What can hang from each mark:
S: E G V W
H: A G
G: B C H S U
E: K
W: S
A: C H
K: V
B: G
V: S

Each row was made from one small tree. The marks that hang from a mark follow it in brackets, in alphabetical order. Every link used is in the known rows. Write each row's tree.
Known rows:
S{W}: [ 31  17  10 -15  10 -12  -7  20 -20 -12 -13 -55   4   5 -30  23  11   1
  16 -21 -12  21]
H{G}: [ 23  14  -5  -8  12 -14  -4  20 -17 -23   3 -55   8  -1 -35   0   6 -10
  13  -6  -2   4]
H{A G{S{E{K{V}} W} U}}: [ 37  17 -53 -20  28 -16   0  -7 -45   8  -4 -49  -6   5 -28  -3  10   1
  29  -8 -15  41]
S{V W}: [ 34  25  -1 -14   6  -9  -2  21 -24  -6 -24 -47  -2   3 -26  40  24   8
  20 -29 -25  34]
K{V{S{E G{C H U} W}}}: [ 47  39 -16 -30   7 -18   5  -5 -38  49  -6 -28 -12  23 -26  49  12 -10
  26  -2 -38  56]
G{B C S{E V} U}: [  9  39 -16 -44  -4 -41   9   2 -39 114   2 -33 -14   2 -27  55  44 -17
  25 -14  -3  45]
V{S{E{K} W}}: [ 54  27 -15 -19   9  -9 -13  19 -47 -26 -32 -54  -1   4 -31  18   9   5
  16 -18 -33  40]
V{S{E G{B C H} W}}: [ 43  42 -14 -40   0 -27  -5  -1 -39  63 -13 -25 -16  12 -21  52  18 -15
  23 -19 -29  55]
E{K{V{S{G{B H U} W}}}}: [ 28  15   4 -49  17 -18   6   0 -46  36 -14 -40 -13  17 -31  29   7  -6
  15   9 -38  42]
V{S{E G W}}: [ 58  39 -13  -9   6  -2  -8   8 -29 -17 -25 -41  -4   4 -29  40  11   0
  20 -32 -42  44]
G{B C S{E{K} V} U}: [  7  33 -20 -56   0 -43  10   3 -50 102  -6 -37 -18  -1 -26  33  42 -15
  22  -8  -9  42]
G{H S{E}}: [ 37  20  -9 -36   6 -32  -8   8 -29  59  -5 -49   7   8 -29  34  25 -15
  20 -14  -1  20]
B{G{C}}: [  7  31  -3 -15   8 -28   0  19 -15  17  -7 -34  -1   0 -34  15  11 -16
  14 -17 -14  14]
A{C H{G{S{V}}}}: [ 35  27  -2 -27   5  -8   2  22 -34  18  13 -55  -3  -5 -35  23   9 -11
  34 -10 -18  35]
H{G{C S{E V}}}: [ 31  38 -36 -23   3 -28   0   8 -30  48  -7 -31  -7  -5 -21  35  35 -13
  27 -10 -13  38]
B{G{H S{W}}}: [ 23  24  -4 -31  10 -29 -10  10 -18  40 -11 -29   2   9 -29  35  20  -8
  18 -13 -16  33]
W{S{E{K} G{B H{A}} V}}: [ 37  22 -40 -55   3 -18  11  -7 -50  23 -16 -34  -6   2 -20  29  25 -10
  26 -45 -40  42]
K{V{S{G}}}: [ 37  22   6 -13  18  -4   4  13 -22 -20 -23 -46   3   1 -33  35  -2  -5
  14  -9 -43  23]
A{C H}: [ 34  20  24 -24   4  -5  -2  29 -32   0  13 -73   2   3 -43  12  -9 -12
  26 -20 -12  15]
W{S}: [ 25  11  17 -29   1 -12   2  20 -26 -28  -4 -52  18   1 -29  27  11  -9
  16 -10 -15  11]
H{A{C} G{S{W}}}: [ 29  23 -22 -11  21 -11  -5   9 -30 -22   9 -57  -3   2 -26   4  -7  -6
  31 -22  -4  37]
K{V{S{W}}}: [ 44  20   8 -11  17  -5  -7  21 -31 -25 -29 -49   4   6 -31  44   0   7
  18  -3 -35  38]
E{K{V{S{G{B H} W}}}}: [ 40  14   1 -47  19 -15  -1   5 -41  21 -31 -38 -12   9 -24  34   5  -4
  15   2 -47  41]

Write each row's tree:
[ 26  25 -16 -53  -8 -13  17  -2 -46  30 -10 -36 -11   0 -26  33  40 -10
  22 -25 -41  36] -> W{S{E{K} G{B U} V}}
[ 11  38 -15 -37  13 -32   8  -7 -44  49  12 -29  -9  20 -32  34  -2 -17
  21 -19  -8  51] -> V{S{G{B C H{A} U} W}}
[ 19  33 -16 -43  -1 -36   1   2 -42 105  32 -38  -7   1 -39  22  22 -27
  30   4  11  35] -> A{H{G{B C S{E} U}}}
[ -6  27 -12 -42  14 -39  15  -8 -31  71  24 -39  -7  16 -34  15   3 -28
  18 -24   8  22] -> S{G{B C H{A} U}}
[ 48  16 -18 -26  18  -6   3   6 -26   0 -29 -54  -9  -2 -25   8  15  -6
  18 -21 -46  14] -> S{E{K{V}} G}
[ 18  27   0 -28   6 -21   4  11 -29  38  -7 -42  -1   7 -29  48  33   3
  21 -12 -12  43] -> G{S{V W} U}
[ -1  35 -27 -32  16 -43   3  -3 -30  64  13 -23  -2  19 -32  23  10 -15
  24 -18   4  44] -> B{G{C H{A} S{W} U}}
[ 33  34 -16 -59 -13 -27  12  -4 -35  71  -8 -18 -11   5 -13  62  40 -21
  28 -26 -36  45] -> W{S{E G{B C H} V}}
[ 27  14   4 -36  21 -12   4  11 -37   4 -30 -46  -8  -5 -30  23   2  -8
  11  -1 -46  25] -> E{K{V{S{G{B}}}}}
[ 31  12 -30 -28  19 -21   3   3 -38  28  -2 -51  -4   2 -32   0  20 -10
  21  14 -13  20] -> H{G{S{E{K{V}}} U}}
[ 53  31 -28 -25   6  -2   1   7 -31  -4 -37 -42 -17  -1 -20  24  32   7
  23 -42 -52  42] -> S{E{K} G V W}
[ 15  18 -28 -11  25 -23  -2   7 -24  -9   7 -51  12  -4 -32   0   0 -11
  19 -16   9  14] -> H{A G{S}}
[ 45  26 -13 -26  -9  -8   3  15 -33  -7 -19 -42   8  -1 -23  48  33  -2
  25 -31 -34  33] -> W{S{E V}}
[ 39  33   3 -20  17  -9   2   8 -25  -3 -25 -31  -9   5 -20  44   2  -4
  21  -4 -48  45] -> K{V{S{G{C} W}}}
[ 24  20  12 -52  -1 -24  10   4 -24  17   5 -32   7  11 -20  31  14 -24
  19  -5 -22  18] -> W{S{G{C H}}}
[ 11  23 -29  -7  21 -25   2  10 -26 -15  11 -48   5   1 -31 -10  -7 -16
  19 -19   8  14] -> H{A G{C}}
[ 33  29   9 -23   9 -10  -4  10 -28   3 -20 -38  -6   1 -29  44   9  -5
  14 -20 -33  40] -> V{S{G{B} W}}
[ 10  11  14 -51   9 -40  -4  11 -28  78   1 -47   4   5 -29  39  21 -19
  14  -1   8  16] -> G{B H S}
[ 55  13 -17 -22  16  -6  -7  13 -35  -4 -35 -56  -9   3 -23  16  17   7
  22 -15 -37  29] -> S{E{K{V}} W}
[ 19  29 -23 -34   5 -37  -5   3 -29  75   5 -34  -9  -6 -22  25  27 -23
  24  -2   3  28] -> H{G{B C S{E}}}
[ 27  26   9 -24  13  -9   6   3 -32  23 -11 -37 -11   9 -32  49   9  -3
  18  -4 -38  44] -> K{V{S{G{B U} W}}}
[ 60  28 -18 -33   9 -11  -9   6 -43  -5 -28 -43  -5  12 -27  21  12  -3
  16 -20 -43  41] -> V{S{E{K} G{H} W}}
[ 49   6  -9 -38   7  -7   2  12 -40 -18 -26 -54   6   0 -22  18  16  -2
  22  -5 -41  19] -> W{S{E{K{V}}}}
[ 56  17 -42 -30  27  -9   0  -7 -36   5 -26 -47 -11  11 -22   8   5   1
  27 -37 -41  35] -> S{E{K{V}} G{H{A}} W}
[ 15  20  10 -29  10 -23   0  10 -26  30   3 -50   4   9 -32  32  20  -4
  18  -3   1  27] -> G{S{W} U}
[ 15  28 -12 -55   5 -38   0   0 -47  91  -3 -40 -18   5 -23  25  34 -13
  22  -1  -2  45] -> G{B C S{E{K} W} U}
[ 17  31 -25 -52  -2 -33  16 -16 -43  65  23 -30  -3  16 -26  32  16 -28
  28 -30  -7  36] -> W{S{E G{B C H{A} U}}}
[ 33  20   8 -28   9 -10  -4  21 -30  13  23 -62   3  -2 -39   6  -3 -17
  30  -1  -5  20] -> A{C H{G{S}}}
[ 18  24   6 -38   9 -29   6   7 -17  38   3 -40  -2  11 -26  20  12 -24
  15 -11 -11  13] -> S{G{C H}}
[ 25  28 -22 -48   2 -27   2   4 -49  74 -18 -41 -17   2 -25  40  44   1
  24 -17 -19  53] -> G{B S{E{K} V W} U}
[ 26  20  10 -17   4  -7   4  22 -35  -1  40 -70   1   9 -51  -8  -8 -17
  28  -2   1  16] -> A{C H{G{U}}}
